Each row comes from the steps of one walk. Every step used is in the known rows, and no mark comes twice. Write the walk behind each row, first mark first.
Known rows:
zamit > zaga > denu > sagu > pamu > baduz: [ -6.2   4.5  19.3  20.3   3.8  -2.2   0.1   1.6  22.1 -12.2   7.7  15.2
 -23.8  -1.2   4.9  -3.3   6.5  -0.4 -11.3 -13.1  25.2  15.0 -11.8 -17.7
   7.5]
denu > sagu > pamu: [ -5.1 -29.1  34.7  -7.2  -3.2  18.2   3.6  10.4  -0.2  -2.8  17.7  -4.8
  -4.9   1.6 -29.4   3.5 -19.2  35.8 -22.1  14.0  -8.6  12.7  16.3  12.9
  12.2]
kenud > zaga > denu > sagu: [-11.1  50.0  -8.2  -4.1   5.7  10.7  -8.4  -0.4  16.5  -5.7   7.9 -15.7
 -14.1 -10.7  21.7 -12.1  17.6 -22.1 -19.9 -18.2   1.0  16.1  -1.0 -10.1
   1.8]
solu > zaga: [-20.5  19.8 -21.6 -33.5  -8.9 -21.6  -6.5   0.8 -24.7  -6.5  -2.6 -15.5
 -10.4 -18.6   2.6  -1.9   4.5 -15.0 -27.9 -11.1   2.8  -7.1  -7.8  14.0
  -1.0]
zamit > zaga: [ 34.0   4.1   4.6  -8.4   2.5 -13.7  -6.0  -7.0   3.2 -21.2  -3.5  -4.6
 -19.8 -27.1   2.1  24.4   5.2 -12.3   7.0 -14.6  19.4 -17.6 -12.5  -5.9
  -1.8]
baduz > sagu > pamu > zaga > moko: [-13.2 -25.1   4.9  11.8   5.1   4.6  -4.2  19.1 -14.4   8.9  -8.0  27.7
   7.8  12.3  -5.5  -6.2  17.3  -0.5   0.0   1.7 -19.2   0.8  -3.6   3.0
 -12.5]
baduz > zaga > vopi: [ -4.4  10.3 -38.9 -18.9  15.1 -12.5  -6.3  -7.0 -14.2 -20.2  -3.1  -8.3
  16.7 -17.2  -5.3   1.8  -9.8 -10.3 -13.0  -0.8  -2.3 -21.7  11.9   0.6
 -15.1]
kenud > zaga: [ 34.0  22.2 -23.9  -4.2   4.0   6.5 -15.7  -7.1   3.6 -15.3   0.1 -23.7
 -13.0 -14.6  11.0  22.0  18.7 -34.5 -14.3 -11.1  -3.1  -2.2   4.8  -1.5
  -4.8]
zamit > zaga > moko: [ 40.9  22.2  -3.0   2.9  12.8 -14.0  -7.9  -4.4  15.1 -12.6  -4.0 -10.4
 -32.2  -6.5  21.2   8.2   8.7 -29.6  -6.6 -16.4  11.5 -21.5  -6.0  -3.6
  -0.2]
sagu > moko: [ 52.0 -16.9 -10.0   9.2  -3.2  17.1   1.4 -13.6   3.9  -0.9  -7.4 -11.0
  -9.9  26.9   7.0  10.5 -16.3  -1.6 -13.5  12.5 -10.5 -44.8   6.9  17.4
   5.9]
sagu > pamu > baduz > zaga: [ 25.7 -51.9 -19.2  37.9   4.8   9.1  -9.3   4.0 -13.2 -15.5   0.0  22.3
   2.7  23.4 -24.0  18.5   3.3  -4.4 -32.5  12.3   8.9   6.6  14.5   6.3
  -4.7]
moko > zaga: [ -7.5   1.0 -16.0 -10.3   2.4 -20.1 -10.9 -13.8 -25.1  -6.3  15.7 -14.8
   1.1 -27.6 -18.8   6.9   6.5 -11.4  17.0  -9.3   4.3   2.4  -0.1   2.0
  -7.9]
bebog > sagu > moko > zaga: [  9.5 -25.0   6.3  -0.9   1.5  12.0   5.8 -17.4  13.2  17.3  -1.1 -29.3
  -9.7  19.1   2.0  12.2 -28.0   2.9  24.3  16.1   1.9 -22.6  15.8  14.1
   2.8]
denu > sagu > moko > zaga > solu: [-11.4 -13.6  14.4  -7.2  15.0   7.4  -2.9   0.4   4.1  15.4  27.8 -23.5
  -0.6   7.3 -10.0  -6.7  -4.5   6.1  16.6   8.9  -6.3   8.2  -8.9  13.0
  11.9]
kenud > zaga > zamit: [ 29.6  39.7 -34.4  -1.1   7.2   1.6 -15.9  -1.6  22.3   5.9 -18.4 -14.7
 -14.1  -5.2  32.8  23.1  27.0 -42.9 -19.1 -11.4   2.0  -7.5   0.5   3.3
  -1.4]
bebog > zaga: [  8.9  -8.0 -23.3   3.3  -8.1   1.4   9.1 -18.4   3.7   2.6  -7.1 -21.0
  11.5 -11.6   5.4  19.1   1.4  -0.9  12.6   2.1   2.9  -6.8  22.8  -8.1
  -4.1]
moko > zaga > denu > sagu: [-50.9  30.4  -0.5  -9.3   4.4 -15.1  -3.1  -6.7 -12.7   3.1  23.5  -5.4
  -0.6 -24.1  -8.2 -26.9   4.0   1.2  12.0 -14.9   8.7  21.1  -6.0  -5.9
  -0.6]
moko > zaga > vopi: [-25.6  17.5 -30.3 -15.5   5.6 -27.4  -6.5 -22.0  -6.5  -9.7  14.7 -28.5
   2.5 -24.9 -13.7   0.6 -11.9 -10.3  10.2  -3.0 -11.2  -4.2  15.1 -11.4
  -9.3]
denu > sagu > pamu > zaga: [-13.0 -39.9  35.4  -2.2  -0.3   9.8   0.7  14.5  -0.8  -3.1  22.8   3.1
   5.3 -11.1 -27.5  12.1 -13.1  23.6  -9.7   4.7  -4.0  21.0   3.7   1.2
   5.8]
pamu > zaga > moko: [ 23.9  13.4 -20.9  16.7  12.9 -16.7 -13.6   1.9  -6.7  -2.3   4.7   4.0
  -3.9   1.1  21.6   2.3   5.4 -20.7  -4.2 -14.9  -3.2  -5.3  -1.7  -5.1
 -11.4]
zamit > zaga > denu > sagu > bebog: [  8.3  31.0  27.4 -17.5  -6.2  -5.2   6.2   2.9  22.6 -14.8   1.7   7.3
 -10.4 -29.3   9.2  -4.9   2.3 -12.1  11.2 -15.3  20.7   4.7 -25.8 -19.7
   8.1]
denu > sagu > pamu > baduz > zaga > zamit: [-10.1 -32.7  14.6  15.1  10.4  12.2  -4.8  14.6   3.1   4.7  12.4  16.5
   3.3  21.1 -22.0  11.2   5.2  24.7 -23.8  10.8   6.7  29.4   7.3  14.5
   7.1]
zamit > zaga > vopi: [ 16.2  20.4 -10.0 -14.1   4.8 -21.4  -1.5 -15.5  20.3 -24.1  -4.1 -19.7
 -19.3 -24.1   8.0  16.9 -11.9 -11.7   0.0  -9.4   3.2 -24.3   2.8 -19.4
  -3.5]
sagu > denu: [  7.6   0.0 -12.1 -13.6 -27.2   8.0  13.5   6.2 -19.6  -7.9 -24.7   5.0
   2.5  12.0  -4.3 -16.7  -8.7  11.0 -12.4 -10.5 -16.3 -36.7  -2.8   4.0
   7.5]
pamu > sagu: [ 16.6   7.5  18.4  15.1  -3.3 -18.2  -5.2  -7.1 -25.9  -3.2  -2.7  11.6
   5.8  18.8  -6.1   9.1  21.5  23.3  13.3   5.3 -12.0   9.4  -1.0  13.9
 -10.9]
baduz > sagu > bebog: [ 20.4   6.7  11.2 -26.2 -12.4   5.6   1.7   9.3 -23.0  -4.2 -13.9  26.7
  25.5   0.1 -14.0  -2.8  16.4  10.8  30.1   6.4 -19.5   4.6 -16.7   7.9
  -7.4]

Write each row's walk:
[ -8.7  -7.9 -15.9  23.4  -6.9   3.0  -3.7   6.7 -34.6  -3.8 -10.0  39.5
   8.3  53.6 -13.2 -14.3  31.3  36.6   6.8 -10.6 -15.4  11.9 -10.7   6.1
  -6.7] -> pamu > baduz > sagu > denu
[ 29.1   0.2  16.9   5.8 -21.2 -11.3  12.0  -7.4  12.5  13.0 -22.6  10.9
  34.9   9.0   7.4  27.8  29.2 -12.0  39.4  16.7  -9.3  16.4  -8.3  -6.0
  -5.3] -> pamu > sagu > bebog > zaga > zamit
[-10.6  29.7   8.3   5.5  -0.3  14.7   8.4  -3.0  12.5   8.1   4.2   2.8
 -10.8  21.6  17.2 -34.2 -14.1  20.7 -19.3   0.5  -2.5 -10.5   1.6   3.9
  11.9] -> zaga > denu > sagu > moko
[ 11.5  -9.3  30.3 -29.6 -15.5  15.3  14.7  -1.1  14.1  -1.7  13.9 -16.0
  27.1 -17.7 -18.4  15.6  -7.5  15.1  26.8  11.2  -5.9  26.1   2.1  -5.7
  10.0] -> denu > sagu > bebog > zaga
[ 34.7  20.0 -13.9   3.3  17.7 -20.8 -12.5   5.7   6.3  -4.2  -8.1  -6.1
 -23.3 -18.8  21.1   6.0  10.3 -26.5  13.1  -9.6  19.1  -7.1 -20.5  -7.7
   3.0] -> zamit > zaga > solu
[-19.8   9.6  -7.3  -6.4  13.0  11.9   1.1   5.1  -7.7  -2.4   3.7  10.2
  12.5  -2.4   3.7 -21.4   1.4  -6.7 -11.3  -6.0  13.2 -13.1 -11.0   9.4
  -2.5] -> baduz > zaga > denu > sagu > moko
[ 33.4 -17.1   7.0   4.5  -1.4  22.5   8.7 -13.3  16.4  15.3 -13.2 -22.6
 -15.4  36.7  13.7  10.1 -36.8  19.0   7.3  21.2  -2.3 -33.0  22.9  19.6
   6.8] -> bebog > sagu > moko
[ -1.3  -3.0   5.8 -14.0 -21.3  15.3  18.6   2.5  -2.9  10.5 -27.0 -10.4
  -5.1  24.9   4.4 -12.2 -31.7  29.6   7.0   3.4  -7.7 -27.4  14.9   9.1
   8.0] -> bebog > sagu > denu
[ -7.6  26.8 -33.6  -1.6  10.6  -6.5  -5.1   2.2 -22.9 -10.7 -10.1  18.6
  10.8 -15.4   9.6 -21.2   6.9 -18.0 -14.6 -13.7  19.3 -15.6  -6.1   3.1
 -12.2] -> baduz > zaga > denu
[ 31.6  -0.3  10.8   9.8 -13.1 -12.9   8.4  -2.6   2.6   9.9 -13.8   3.7
  34.5   8.8   6.1  15.8  24.9 -15.9  46.6  20.3 -12.9  26.4 -10.9  -9.7
  -4.6] -> pamu > sagu > bebog > zaga > solu
[ 20.6  -0.9  13.4  -1.2 -22.8 -12.4  15.3 -16.1  12.6  -1.7 -11.3  -4.2
  36.9   5.6  -1.6  22.8  11.8  -7.1  37.9  20.7 -22.6  15.1   3.9 -16.9
  -8.9] -> pamu > sagu > bebog > zaga > vopi
[ -8.4  16.8 -33.4   0.9  18.5 -27.5 -17.1  -1.4 -21.0   9.4  10.9 -16.0
  -0.9 -19.8  -0.1 -10.6  10.0 -23.8  24.2  -2.7   3.8  13.4  -8.3   0.2
  -3.2] -> moko > zaga > solu
[-13.6 -30.1  22.8   4.8   9.4   5.4  -3.4  21.8   1.5   7.5  19.2   2.9
   3.8  -6.4 -14.8   0.5 -10.4  15.1  -5.9   8.5  -4.0  27.8  -1.1  -0.1
   8.3] -> denu > sagu > pamu > zaga > solu
[ -8.8 -27.6  29.6   4.5   5.4  10.1  -0.8  15.4   7.2   2.2  22.1  -2.2
  -2.7   2.0 -15.3   1.8 -10.7  13.2 -18.6   4.9  -8.1  18.1   8.5   2.6
   6.9] -> denu > sagu > pamu > zaga > moko
[  6.5   9.0 -33.3   6.4  -4.3  -2.2   8.5 -13.6  23.4  23.3 -26.0 -11.9
  10.1  -3.2  27.6  21.4  10.5  -9.6   7.8   2.5   7.7 -10.1  17.8  -4.9
  -0.4] -> bebog > zaga > zamit
[ -9.4  33.7  21.0  -7.2   4.0  -9.2   1.1  -0.2  15.6 -11.5   4.6   3.8
 -21.8 -24.0  12.3  -9.3   4.0  -0.4   1.4 -21.1  23.4   0.6 -18.4 -14.2
   5.2] -> zamit > zaga > denu > sagu
[ -4.9  -4.7  -0.5   5.7   0.4  12.0   8.9 -16.8  18.6  21.5  -6.3 -21.6
 -12.3  22.7  16.2  -6.0 -29.1  -1.9  17.6  11.8   5.5 -23.3  13.4   6.8
   3.5] -> bebog > sagu > moko > zaga > denu
[  1.3 -35.7  -9.4  22.1   7.2  11.1   3.3  -4.2  13.8   2.0  -8.5  -6.3
  -4.4  34.7  -7.2  12.9 -33.7  18.3 -13.4  25.6   2.2   4.0  37.9   1.9
  -2.3] -> bebog > sagu > pamu > baduz > zaga > vopi
[ 17.0 -30.4  14.8   6.9  -5.7  18.5   8.9  -0.5  11.3  10.3 -15.1 -11.6
 -14.2  19.3  -3.7  10.3 -40.9  23.6 -11.2  25.3  -0.8 -11.3  35.8  11.7
   5.9] -> bebog > sagu > pamu
[-28.1  24.3   3.0   6.9   4.1 -12.3  -4.0   6.5  -5.2  -0.6  14.0  18.1
   7.4 -16.2  13.4 -15.3   2.2  10.2   4.4 -21.1   8.7  16.8 -15.0 -15.1
  -6.0] -> pamu > zaga > denu > sagu
[ 15.0  10.9 -32.3  17.6  17.9 -24.6 -18.1  11.3 -15.3   5.8   1.3   8.0
   6.1 -11.9  23.0   0.4   7.8 -16.8  15.5  -8.9   4.6   9.6 -16.4  -8.7
  -7.9] -> pamu > zaga > solu
[ -7.0 -25.4  10.5  -0.8  -2.9  13.5   0.7  13.7 -22.4   3.7 -13.7  25.3
   5.7  12.2 -19.9  -5.4   9.6  21.8  -4.9  11.1 -19.2  -4.3   4.3  13.7
  -6.5] -> baduz > sagu > pamu
[ -9.5  10.9  26.7  -0.9  -0.8  -0.5   5.7   5.0  24.2 -10.0   1.2   6.2
 -22.6 -21.7   5.7  -6.1  -2.7  -5.9 -10.7 -12.2  21.3  -1.1 -11.2 -17.0
   8.7] -> zamit > zaga > denu > sagu > pamu
[-46.5  45.6   1.3 -42.7 -17.1 -13.7   5.9  10.3  -3.6   0.2   1.6  -3.9
  -0.4 -20.5  11.2 -31.0   0.1 -14.6 -23.8 -10.4   4.6  15.0 -21.2  -0.4
   9.0] -> solu > zaga > denu > sagu > bebog
[ 18.9 -46.5  -1.7  17.6  -7.1   1.8  -2.5   7.7  -2.5  -7.8  -2.2  11.8
   4.0 -10.3 -12.5  21.1 -12.6 -11.9 -19.2   5.5  -0.8  -7.6   8.1  -7.0
  -3.9] -> sagu > pamu > zaga
[-12.3 -23.9  26.7 -14.5   4.7  12.2   0.8  -7.3   1.7   4.6  30.3 -22.1
   0.1   1.3 -23.0   6.0  -6.9  14.4  12.0   4.4  -7.0   1.2  -3.1  14.5
   8.8] -> denu > sagu > moko > zaga
[-31.2 -15.5   3.8  11.5  -2.2   4.2   0.9  18.2 -15.8   7.9 -12.3  39.9
  12.5   2.9  -3.7 -16.2  16.4   5.1   2.7  -1.7 -10.3   3.4  -9.8  -5.1
 -12.5] -> baduz > sagu > pamu > zaga > denu
[-24.5   5.1  -6.2   9.8  -7.1  17.5  20.8 -15.3  28.8  16.5  -1.0 -16.8
   8.7   5.7  20.4 -10.8  -4.5   4.0   5.8   2.6   3.0  -4.0  15.3 -14.1
   7.4] -> bebog > zaga > denu > sagu > moko
[-29.6   0.3  -4.7  -0.6   3.1   5.6   1.2  -3.9 -15.0  14.5  -5.0  14.7
   7.5  15.0  -0.7 -22.6  21.4  -3.9  23.7  -2.5 -13.3 -16.8 -17.3   9.0
  -8.7] -> baduz > sagu > moko > zaga > denu
[ -1.1  45.3  15.9 -12.7 -11.8   6.2   9.1   4.8   7.9  -1.9   2.6  12.6
   5.8  -1.9   8.4 -31.6 -12.3  15.9  -5.3  -0.9  -1.2  13.7  -6.5  -6.6
  11.2] -> zaga > denu > sagu > bebog
[-60.9  19.9  -7.3  -4.4  -7.2 -11.0  -0.8  10.0  -5.2   2.8   7.6   5.5
 -14.4   6.4   5.5 -28.6   5.6  -0.8 -46.4  -8.4   9.1  24.9  -7.3   0.7
   8.3] -> solu > zaga > denu > sagu > pamu > baduz
[  1.6 -20.4  -8.4  26.1  -7.8   0.6   1.5   8.7   4.9  -2.8  -8.0  22.1
   0.0  -7.2   5.8  -3.7 -13.1 -16.1 -27.4   1.0   3.8  -7.7   4.9 -15.7
  -2.8] -> sagu > pamu > zaga > denu
[-15.1 -20.8   0.7  -7.4   4.3   7.2  -3.2  -3.7 -20.9  10.5   0.3   7.2
  10.3  12.7 -15.3  -3.2  21.6   1.1  30.4   2.0 -17.1 -15.4 -15.1  15.6
  -9.3] -> baduz > sagu > moko > zaga
[ -8.9 -44.1  20.5  13.6   9.3  15.2  -4.7  11.1  -8.1  -9.2  23.9  11.3
   4.9  16.5 -36.2   9.3  -0.9  29.1 -20.7  10.1   4.3  32.2   9.2  11.8
   4.6] -> denu > sagu > pamu > baduz > zaga
